Known rows, with every step that occurs:
gino > rafe > lita: [ 49, -43,   6, -17,   3, -77, -21,  -4,  47, -28,  40, -24,  -3,  -6, -34,
  36,  16,  22,  -6,  -1, -59,  12, -25,   1,  41,  -3,  -3, -24,   1,   9,
  32,  10]
lita > medam: [ 10,  35,  11, -25,  -8,   6, -24, -35,  -2, -36,  24,   7, -15,  36,  12,
  42,   1, -39,  55,  45,  -5,   5,  17,  36,   8, -18,  60, -62,  24,  43,
 -18,  26]
puse > medam > lita > bibad > bebiv: [-43,   8, -20,  -5,  -4, -31,  -2,  19,  13,  -4, -15,  17,   6,  26,  35,
  18,   8,  -2,  -3,  81,  40,  -3,   5,  11,  19,  12,   7,  30,  -7,  81,
  19,  21]
ropo > lita > medam: [ 12,  46,  -7, -23, -21, -10,  -8, -26, -10, -40,  36,  -9, -45,  22,  43,
  28,  15, -29,  56,  38, -21,  -9,  17,  34,  27, -13,  47, -58,   8,  22,
 -26,  10]
puse > ropo: [ 11,   6,  20,   7,  13,  -7, -39,   2,  -8, -33,   6, -48,  19,   4,   7,
  -6, -10,  11, -13,   0,   5,  33,  -4,  -8, -17,  -5,  40, -51, -12,   8,
 -33,  17]
kegu > rafe > gino > bibad > lita > medam: [ 40,  21, -41,  -8, -25,  14,  20, -32, -14,  -6,  28,  28,   5,  29,  13,
  23,  39, -41,  12,   1, -28,   5,  -3,  19,  22,  -2,  32, -16,  28,  51,
   7,  21]
kegu > rafe > gino > bibad > lita: [ 45, -33, -45,   5, -15,  -4,  13,  13, -20,  28,  18, -10,   7,  27,   4,
 -11,  48, -31, -29, -17, -26,  30, -24,  -4,  10,  16, -36,  32,  14,  19,
  33,  17]
ropo > lita > bibad: [-31,   0, -35,  24, -17, -39, -11,  13, -24,   4,  10, -41, -42,  -4,  61,
   2,  -3,   8, -14,  46,  22,  -1, -19,  13,  45,  49, -43,  20,  -6,  -4,
 -10,  20]
ropo > puse: [ -5,  35,  37, -23, -14, -10,  15,  23, -26, -21,  10,  -3, -46,  26, -12,
  36, -28, -31,  28,  61, -14,  -4, -27,  17, -25,  16,  13, -24, -11,   0,
 -61, -11]
bibad > bebiv: [-20,  17,  -9, -40,   7,  -5, -35,  30,  19, -10, -13,  -4, -15,  57,  42,
  27,   6, -27,  32,  66,   3,  13,   2,  22, -17, -31,  21, -10, -22,  71,
  22,   0]
bibad > lita: [ 22, -34, -16,   0, -13,   0, -19,  20, -18,   2,  23, -12, -24,  41,   0,
  -3,  45, -29,  11,  -1, -30,  43,  10,  24,  -9,   4, -10, -13,  -2,  26,
  19,   7]
ropo > puse > bibad: [ 10,   1,  25, -17,  -6,  -1,  17,  20, -13,   7,   0,  12, -21,  10,  12,
  15, -21,   2,  16,  51,  32, -17, -58, -28,  -8,  12, -19,  -3,  -8,  20,
 -53, -14]
rafe > puse > bibad > lita > medam > bebiv: [ 75,  49, -13,  -9, -36,  47,  31, -47, -14, -20,  -3,  43,  -1,  77,  12,
  10,  33, -35, -45,  14,  18,   7,  32,   7,  -7, -44, -16, -50,  14,  46,
 -11, -59]
puse > ropo > lita > medam: [ 12,  55, -10, -13, -18,  -3,  -7, -28, -14, -51,  35, -19, -26,  11,  46,
  16,  13, -11,  40,  16, -20,  -8,  14,  20,  25, -13,  63, -70,   0,  22,
 -34,   7]
rafe > puse > ropo > lita > bibad > bebiv: [-41,  48, -48,  -1, -17,  -9,   9,  30,  -4,  -3, -17, -20, -23,  33,  86,
  13,   8,   0, -15,  49,  17, -14, -18,   7,  14,   1, -18,  19, -35,  48,
   9, -20]
kegu > rafe > lita > medam > puse > ropo > bebiv: [-12,  49,  -4, -22, -12, -21,  21,   5, -19, -22,   4, -31,  26,  37,  10,
 -19, -28, -42, -45,  23,  -4,  43, -20,  39, -18, -13,  49, -67, -25,  14,
 -57, -22]
rafe > puse: [ 30,   8,  25,  -4, -26,   4,  -1,   3, -10, -27,  23, -34, -31,  56,  -5,
  28, -13, -41,   2,  24,  11,  19,  -8,  24, -32, -26, -40, -19,   4, -22,
 -18, -22]
puse > rafe: [ 38, -64,  23, -31,  50, -39, -32,  14,  12, -12,  13, -22,  22,  -9, -18,
  51,   6,  -9,  16,  13,   0,  35,  26,  -9,  -9,  25,  -9, -65,  24,  25,
 -23,  54]
ropo > puse > rafe > lita > bibad > bebiv: [-35,  20, -29, -12,   1, -31,  21,  33,  15,  13, -14,  10,  -2,  16,  43,
  44,   2,   3,  -6,  59,   4, -20, -16,   4,  17,  22, -11,  24, -20,  74,
  20,   1]
kegu > rafe: [ 19, -30, -19, -20,  23, -22, -11,  14,  27,   1,   0,  13, -10,  14,  -9,
  -1,  -1, -27, -11,   6, -13,  39, -18,  26,  11,  10,  19, -27,  10,  30,
 -46,  29]
gino > rafe: [ 42, -41,  -4, -41,  12, -54, -50, -11,  28, -53,  16, -18,   1,   3, -18,
  54,  12,  10,   1,  20, -43,  35, -30,   2,  19,  -6,  -1, -54,  14,  12,
  -3,  23]
puse > medam > bebiv: [ 57,   6,  34, -17,   9,  -6,  -8, -20,  -7, -26, -12,  23,  -9,  56, -19,
  27,  17, -30, -41,  39,  42,  31,  43,   3, -21, -16, -17, -61,  29,  63,
 -22,  -4]
puse > bibad: [ 17, -37,  15, -13,  10,  -7, -27,  12,   6,  11,   5,  -9,  -3,  14,  19,
   1,  -5,   9,  16,  39,  43,   7, -40, -26,   1,  -1, -23,  -6,   4,  29,
 -16,  10]
lita > bibad: [-31, -12, -20,  21,  -3, -24, -24,   5, -19,   7,  -2, -24, -12,   9,  31,
  18, -14,  -2, -16,  53,  37,  12, -19,  14,  25,  45, -29,  19,  11,  21,
  -4,  37]
rafe > lita: [ 24, -26,  21,   0,   0, -50, -21,  12,  28,  -2,  36, -30, -18,  16, -21,
   8,   2,  -2,  11,  18, -28,   9,  -5,  13,  18,  -6,   2,  -7,  -6,   9,
  29,   9]
rafe > gino: [ 32,   1,  33, -26,   6,  26,  -4,   9, -15,  -5,  47, -44, -19,  42,  -5,
  34,  19, -55,  32,  21,   1,  36,   8, -19, -26, -13, -21, -16,  -9,  23,
  16,   9]
gino > rafe > lita > medam > puse > ropo: [ 37,  28,  -2, -13, -17,  -1,  14, -31,  15, -58,  16, -26,  38, -16, -30,
   0,  14,  11, -29, -20, -11,  19,  -4, -14, -10, -27,  47, -55,  -7,  -2,
 -40, -31]
medam > puse > ropo > lita > bibad > bebiv: [-45,  41, -52, -13, -19,  -6,  10,  29,   1,   0, -24, -19, -17,  21,  73,
   2,  14,   1, -15,  54,  24,  -6, -10,   4,  11,   0, -11,  23, -37,  45,
   4, -25]
kegu > rafe > puse > ropo: [ 34,  17,   2,  13,  -2,   2,  11,  -2,  -1, -31,   7, -30,  16,  11,   1,
  -9, -12,  -4, -46, -28,  -1,  29, -21,   1, -20, -12,  13, -43, -12,  -4,
 -59, -12]
kegu > rafe > lita > bibad > bebiv: [-37,  16, -48,  -6,  -1, -28,   7,  29,  30,  21, -19,  12,  -5,  27,  52,
  19,   8,   0, -17,  50,   3,  -8, -22,  15,  32,  10,  -2,  35, -23,  78,
  31,   5]

Rows:
[  2, -37, -20,  22,   2, -50,  20,   3,   9,  19,  10, -19,  15, -28,  -5,
  19,   4,  17, -40,  20,  22,   3,  -9,  -9,  36,  52, -47,  25,  12,  10,
   7,  18] : medam > puse > rafe > lita > bibad
[-21, -30,   6,  34,  -9, -60,   0,  -8,  -5, -12,  11,   2,  12, -15,  -7,
   1,  -6,  13, -25,  60,  59,  11,   7,   7,  41,  56, -13,  29,  25,  31,
 -16,  51] : puse > medam > lita > bibad
[  3,  23, -37, -42, -10,  11,  34,  13,  44,  12, -17,  39,  10,  30,  30,
  10,  20, -12,   4,  44,  22, -14, -28, -11,   1, -40,  11,  13, -20,  74,
   0, -40] : kegu > rafe > lita > medam > puse > bibad > bebiv
[-25, -25, -10,  36, -19, -46, -10,  -6,  -3, -11,   5, -12,  10,  -2,   5,
 -18, -11,  12, -28,  59,  46,  13,   1,   9,  42,  43, -17,  37,  10,   5,
  -8,  33] : medam > lita > bibad
[ 31, -33,  -7,  -2,  12, -56,   6,  13,  46,   9,  28,  -1, -10,   2, -28,
  -6,   7,  -3, -18,  -7, -38,  13, -17,  18,  35,   7,  12,  -3,  -2,  20,
   1,  15] : kegu > rafe > lita
[ 30,  25,   3, -29, -41,   9,  32, -27,  17, -32,  25,   0,  -4,  18, -42,
   9,  18, -39,  16,  27,   5,   9,  15,  19, -14, -36,  23, -20,   9,  -6,
 -22, -45] : rafe > lita > medam > puse
[ 49,  31,  42, -23,  -1,  -2,  24, -14, -23, -30, -11,  38, -21,  51, -24,
  36,   7, -33, -40,  50,  35,  14,  29,   0, -28,  -3, -15, -57,  21,  58,
 -46, -23] : ropo > puse > medam > bebiv
[ 43, -35, -18,   7, -27,  18,  19,  18, -17,  16,  19,   3, -16,  41,  12,
  -7,  41, -14,  -8,  -9,   2,  21, -24,  -4, -10,  -4, -53,   9,  -5,  19,
   8, -24] : rafe > puse > bibad > lita
[ -9,  27, -23, -45, -13,  25,  13,  12,  25,   1, -20,  25,   5,  42,  40,
  16,  18, -16,  26,  63,  38, -10, -19, -12, -18, -44,   8,   4, -18,  72,
   1, -37] : lita > medam > puse > bibad > bebiv
[ 65,  38, -15, -12, -26,  41,  13, -43, -12, -17,  -5,  44,   1,  71,  16,
   8,  37, -29, -38,  19,  17,  11,  35,   5,  -2, -37,  -2, -55,  16,  55,
  -4, -42] : puse > bibad > lita > medam > bebiv
[ 38,  39, -13,   0, -28,  32,  31, -26, -16, -30,  12, -30,  42,   1, -13,
 -17,  24, -13, -32, -22,   7,  22,  -4, -24, -25, -20,  28, -22,  -2,  -2,
 -28, -32] : rafe > gino > bibad > lita > medam > puse > ropo
[ 47,  11, -24, -14, -14,  11,  13, -31, -18,  -9,  32,  14,  16,  22,   8,
  39,  43, -36,  24,   0, -24,   3,  14,   6,  15,   3,  24, -30,  34,  49,
  17,  28] : puse > rafe > gino > bibad > lita > medam
[ 45, -58,  15, -40,  30, -18,   2,   9,  16, -16,   7, -19,  30, -15, -46,
  35,  17, -21,  -2,   9,  16,  41,  30, -15, -29,   8, -25, -48,  21,   0,
 -40,  12] : medam > puse > rafe
[ 49, -28,  41, -23,   8, -49,   5, -10,   2, -48,  27,   2, -20,  11, -39,
  81,  15, -19,   9,  20,   8,  24,  -6,  10, -16,   5, -20, -50,  38,  47,
 -27,  30] : gino > rafe > puse > medam
[ 22,  22, -18, -15, -25,  17,  -5, -26, -16, -25,  32,  21, -14,  43,  12,
  29,  36, -40,  46,  16, -30,  15,  23,  38,   9, -13,  49, -49,  16,  51,
   2,  15] : bibad > lita > medam
[ 48, -31,  11, -46,  20,  -7,  14, -13,  15, -25,  14,  -2,  37, -15, -39,
  46,  20, -27,  15,  11,  11,  27,  36,  -9, -21,   3,   2, -64,  30,  13,
 -45,  11] : lita > medam > puse > rafe
[ 23,  35,  -8,  -2, -26,  28,  18, -21, -13, -43,   8, -25,  33,   4, -16,
 -18,  23, -11, -18, -17,   4,  31,  10,  -4, -29, -23,  46, -49, -10,   3,
 -46, -33] : bibad > lita > medam > puse > ropo
[ 29,  21, -15, -27, -47,  36,  35, -23,  -3, -28,  19,   9,  -3,  32, -33,
   2,  39, -51,  16,  20,   4,  26,  20,  23, -26, -34,  17, -24,  10,   0,
 -28, -44] : bibad > lita > medam > puse
[ 60,  -7,  27, -45,  14,  31,  43,  -6,  -4, -12,  46, -25,  22,   7, -32,
  57,  36, -58,  25,   0,   7,  34,  31, -40, -33,  -8, -23, -39,   7,  23,
 -10,  -1] : lita > medam > puse > rafe > gino
[ 60, -25,  29, -44,  19,  23,  33,   9,  -2,  -3,  41, -37,  20,   5, -36,
  49,  33, -53,  14,  -3,   9,  44,  26, -45, -39,  -5, -43, -28,   3,  13,
  -7,   0] : medam > puse > rafe > gino
[ 56, -38, -10, -34,   9, -14,  21, -16,   6, -12,  10,   1,  46, -18, -38,
  35,  33, -21,  -5,  -2,   4,  24,  24, -14, -12,  12, -11, -40,  38,  12,
 -26,  12] : gino > bibad > lita > medam > puse > rafe
[ 21,  37, -11, -33, -45,  16,  30, -22,  -2, -38,  22, -10, -28,  19, -13,
   1,  23, -45,  24,  34,  12,  10,  17,  18, -13, -34,  13, -28,   2, -21,
 -44, -47] : ropo > lita > medam > puse
[ 61,  -1,  19, -48,   9,  24,  47,  -1,  -8, -13,  50, -33,   8,   0, -21,
  48,  43, -55,  26,  -1,  -1,  28,  33, -41, -24,  -8, -30, -37,  -1,  13,
 -14,  -7] : ropo > lita > medam > puse > rafe > gino
[ 62,  45, -13, -14, -26,  37,   7, -43, -14, -27,  -3,  37,  -6,  78,   8,
  11,  36, -39, -34,  20,   3,  21,  49,  19,  -7, -38,   9, -63,  17,  52,
  -2, -37] : bibad > lita > medam > bebiv
[ 18,  13,  13,  -5,  -9,  11,  -5,  -3,  -4, -39,   2, -47,  29,  -1, -21,
 -25,   0,  -3, -29,  -4,  20,  38,  -1, -15, -37, -18,  24, -37, -16, -15,
 -49, -30] : medam > puse > ropo
[-29,  34,  16, -14,   7, -28, -35,  22, -40, -23,   1, -61,  16,  51,  36,
  -8, -43, -36, -23,  46,   6,  51, -17,  38, -30,  -4,  37, -75, -28,  18,
 -40,  11] : puse > ropo > bebiv
[ 55,  -7, -12, -21,  -4, -18,  21, -14, -10,   3,  20, -38,  24,  -9,   3,
  21,  18, -25, -18,  16,  15,  -3, -20, -40,   9,   7, -42,  16,  32,  -9,
   9,  20] : ropo > lita > medam > puse > rafe > gino > bibad
[ 22,  28,   1, -35, -37,  27,  20, -29,   4, -39,  13,   1,  -5,  26, -30,
  10,  12, -51,  24,  37,  21,  21,  16,  19, -29, -37,  24, -33,  15,  -4,
 -40, -38] : lita > medam > puse
[ 57,  -9,   7, -21, -20, -23,  -3, -11,  13, -53,  26, -27, -17,  32, -19,
  54,   2, -17, -13,   9, -21,  21, -28,  12, -11, -25, -46, -35,  11, -21,
 -15, -22] : gino > rafe > puse
[ 54, -29,  36, -37,  35,  12,   9,  13,  -7,  -3,  45, -40,  14,  10, -17,
  60,  25, -43,  28,   0,  -2,  42,  23, -39, -24,   7, -32, -38,   2,  33,
   6,  29] : puse > rafe > gino
[ 22,  25,  -4,   6, -20, -22,   2,  16, -23, -39,  30, -68, -44,   9,  43,
 -19,   6,   5,  -8,  -6, -12,   7,  -5,   4,   4,  -8, -12, -36, -31, -37,
 -41, -26] : rafe > puse > ropo > lita
[ 52,  14, -28, -15, -32,  17,  22, -36,  -4, -25,  30,  34,  -2,  31,  14,
  40,  41, -18,  22,   2, -22,  -2, -11,  13,  17, -17,  19, -41,  19,  48,
  -5,  -7] : gino > rafe > puse > bibad > lita > medam
[-25,  15, -40,  30, -24, -26,  11,   8, -28,  -5,   3, -48, -21, -20,  52,
 -19,   3,  19, -39,  22,  33,   3, -20,  -4,  31,  41, -35,  17, -16, -17,
 -30,  -4] : medam > puse > ropo > lita > bibad
[  7,   8, -21, -36,  14, -12, -11,  23,  13,  13, -14, -16,  21,  35,  43,
  38,  13, -25,   1,  52,  11,   0, -17, -20,  -9, -16, -18,  23,   1,  63,
  48,  16] : puse > rafe > gino > bibad > bebiv
[ 36, -19,  18,  -4, -11,   8,   6,   7,  -2,   4,   8, -10, -10,  32,  17,
  10, -12,  -4,  -1,  26,  51,   0, -46, -22, -13, -16, -57,   2,   2,   6,
 -24, -20] : rafe > puse > bibad
[ 53, -29,   4, -15, -10, -11,   7,  -3,  13, -13,  13,  -5,   1,  15,   7,
  29,  -2,  12, -13,  16,  27,   0, -62, -30,   2, -15, -60, -10,   6,   6,
 -20, -22] : gino > rafe > puse > bibad
[ 54, -39,   0, -39,  13,   0,  25, -10,   8, -19,  17,   4,  35, -13, -42,
  42,  37, -28,  11,  -4,   0,  33,  39,  -7, -20,   7,  -2, -60,  27,  18,
 -35,   6] : bibad > lita > medam > puse > rafe
[ 26,  25,  23,  14,  -9,   6,  -7,  -2, -14, -41,  13, -50,  14,  22,   2,
   1, -13,  -1, -26, -14,   9,  26, -11,  -5, -34, -18,   8, -42, -15, -12,
 -40, -16] : rafe > puse > ropo
[ -9,  32, -32, -46, -18,  20,  20,  18,  20,  -1, -15,  17, -11,  36,  54,
   9,  24, -14,  24,  58,  31, -16, -18, -11,  -6, -43,   0,   7, -27,  61,
  -4, -44] : ropo > lita > medam > puse > bibad > bebiv
[ 39, -31,  32, -13,  20, -64,  20,  20,  20,  -3,  36, -11,   2, -17, -41,
  43,   0,   8,   5,   8, -38,  -3,  -2,  -9,  14,  29,  -5, -27,   0,  11,
  -7,  13] : ropo > puse > rafe > lita
[ 43, -41,  46,  -3, -11, -71,  10, -20,  20, -64,  39,   9,  13,  -2, -67,
  13,   9,  -3,  -9,  35,  21,  21,  22,   4,  13,  -1,   2, -18,  28,  11,
 -28,  26] : gino > rafe > puse > medam > lita
